Each row comes from the steps of one path. Every step used is in the known rows, and no mark comes twice. Write the path behind each row, first mark first.
Known rows
zagi/gedez: -8  -4  -4  11  -4  -10  17  -5  -16  7  -3  6  5  0  12  -3  0
fimog/gedez/zime: 4  -6  -3  2  2  3  -5  3  26  -9  10  -3  7  8  3  -12  1
robu/fimog: 3  -3  -17  -1  -16  3  3  -12  3  6  -1  1  9  2  -16  -12  -4
zagi/gedez/zime/fimog: 5  -2  -20  -3  -3  7  9  -5  5  17  -18  -4  12  6  0  1  8
tesiteb/zagi/gedez: -12  -4  -13  15  2  -17  20  -1  -23  11  -1  4  -1  -2  10  -20  11
zime/tesiteb/fimog/zagi/gedez: -7  4  -6  10  -7  -19  11  -9  -19  4  -11  -9  13  15  16  -28  9
zime/tesiteb: 4  8  -6  -1  -7  0  -5  2  3  2  -3  -6  1  0  7  -1  4
gedez/robu/fimog/zagi: -9  -17  -21  10  -8  -12  6  -6  18  12  -6  -14  23  9  7  -35  -5
zime/tesiteb/fimog/zagi: 1  8  -1  -2  -2  -9  -5  -4  -2  -4  -8  -15  8  15  4  -25  10
fimog/gedez/robu: 1  -9  -8  2  1  -14  2  -3  20  4  7  -3  15  8  15  -31  8
gedez/tesiteb/fimog/zagi: 1  -14  -11  6  15  -2  3  0  -3  -6  -10  -10  20  10  -11  -38  11
fimog/zagi/gedez/zime/tesiteb: -13  -7  -12  24  -4  -7  7  7  7  5  -7  -15  11  7  29  -7  -3
tesiteb/zagi/gedez/zime: -10  -9  -21  21  6  -5  18  6  -1  9  -7  -3  4  -1  6  -15  10
gedez/robu: -1  -10  -14  5  3  -4  5  1  18  10  -9  -5  13  2  8  -16  7
tesiteb/zagi: -4  0  -8  3  6  -7  4  4  -7  4  2  -2  -6  -1  -3  -16  12
robu/tesiteb/zagi/gedez/zime/fimog: 9  -2  -45  9  -2  7  16  -8  8  11  -15  -8  19  -4  -13  -30  24
fimog/gedez: 1  0  5  -3  -3  -10  -4  -3  3  -6  16  2  2  7  6  -16  2
robu/tesiteb/zagi: 4  -1  -24  11  2  0  7  -3  4  -6  4  -3  7  -10  -12  -29  17
fimog/zagi/gedez/robu: -20  -18  -10  23  4  -25  19  1  -2  14  -8  -8  18  7  35  -26  -1

Which path is each row?
-8  -10  -28  23  -18  -4  10  -4  10  10  -9  -14  20  9  13  -20  -8 -> robu/fimog/zagi/gedez/zime/tesiteb
1  -13  -26  12  15  -1  6  8  -4  4  -4  -3  8  -7  -11  -30  17 -> gedez/tesiteb/zagi
-3  -17  -21  19  5  -2  19  -1  -14  9  -9  4  19  -5  4  -17  6 -> zagi/gedez/tesiteb
4  2  -23  9  3  6  -3  12  20  4  -6  -15  1  0  0  -13  15 -> gedez/zime/tesiteb/zagi
-7  5  -19  15  -5  -16  14  0  -20  13  -4  -3  0  -1  15  -19  15 -> zime/tesiteb/zagi/gedez
-17  -15  -4  23  4  -8  12  7  3  3  -5  -9  10  7  23  -7  -9 -> fimog/zagi/gedez/zime
13  2  -17  -7  -6  -11  -2  -12  21  3  -5  -9  23  16  5  -50  24 -> zime/tesiteb/fimog/gedez/robu
0  8  -16  4  -1  -6  -2  5  -2  6  -1  -9  -4  -1  3  -17  15 -> zime/tesiteb/zagi
16  2  -19  -1  -2  9  6  -16  8  -13  -9  -1  19  1  -26  -31  19 -> robu/tesiteb/fimog
12  -9  -19  0  11  8  5  -5  0  -4  -15  -1  20  3  -25  -32  18 -> gedez/tesiteb/fimog
13  13  -10  -9  -6  3  -3  -8  1  -1  -11  -6  8  8  -10  -18  17 -> zime/tesiteb/fimog
5  -3  -12  -4  -18  -6  -1  -16  6  -1  14  3  12  8  -10  -28  -2 -> robu/fimog/gedez
9  2  -10  2  -6  3  -11  5  29  -6  7  -10  9  7  9  -13  5 -> fimog/gedez/zime/tesiteb
4  1  -9  4  2  3  -6  4  21  -6  -14  -21  13  16  1  -20  9 -> gedez/zime/tesiteb/fimog/zagi
-5  -10  -11  17  0  3  15  2  7  6  -8  0  10  1  9  0  -1 -> zagi/gedez/zime
5  -13  -24  12  7  -2  21  -10  -17  5  -18  4  25  3  -12  -35  18 -> zagi/gedez/tesiteb/fimog
-1  -12  -23  23  2  0  18  -9  11  -9  -12  -10  30  9  -3  -38  9 -> robu/tesiteb/fimog/zagi/gedez/zime
11  9  -3  -23  -6  -5  -9  -11  0  5  6  -2  3  11  -4  -17  10 -> zime/fimog/gedez
-11  -13  -26  20  5  -21  26  0  -5  21  -10  -2  12  0  18  -34  17 -> tesiteb/zagi/gedez/robu
-8  -13  -18  16  0  -14  21  -5  1  18  -12  0  18  1  20  -18  6 -> zagi/gedez/robu
8  2  -21  9  -6  5  12  -5  8  4  -20  -7  17  10  -1  -17  16 -> zagi/gedez/zime/tesiteb/fimog
-8  -10  -7  16  5  -7  15  -2  0  -1  -14  -9  16  16  6  -23  5 -> tesiteb/fimog/zagi/gedez/zime
4  -13  -30  5  -12  -1  8  -11  20  15  -9  -4  23  3  -7  -27  3 -> gedez/robu/fimog
-2  -11  -33  11  -3  -13  17  -15  6  17  -15  -13  34  3  16  -39  13 -> zime/fimog/zagi/gedez/robu/tesiteb
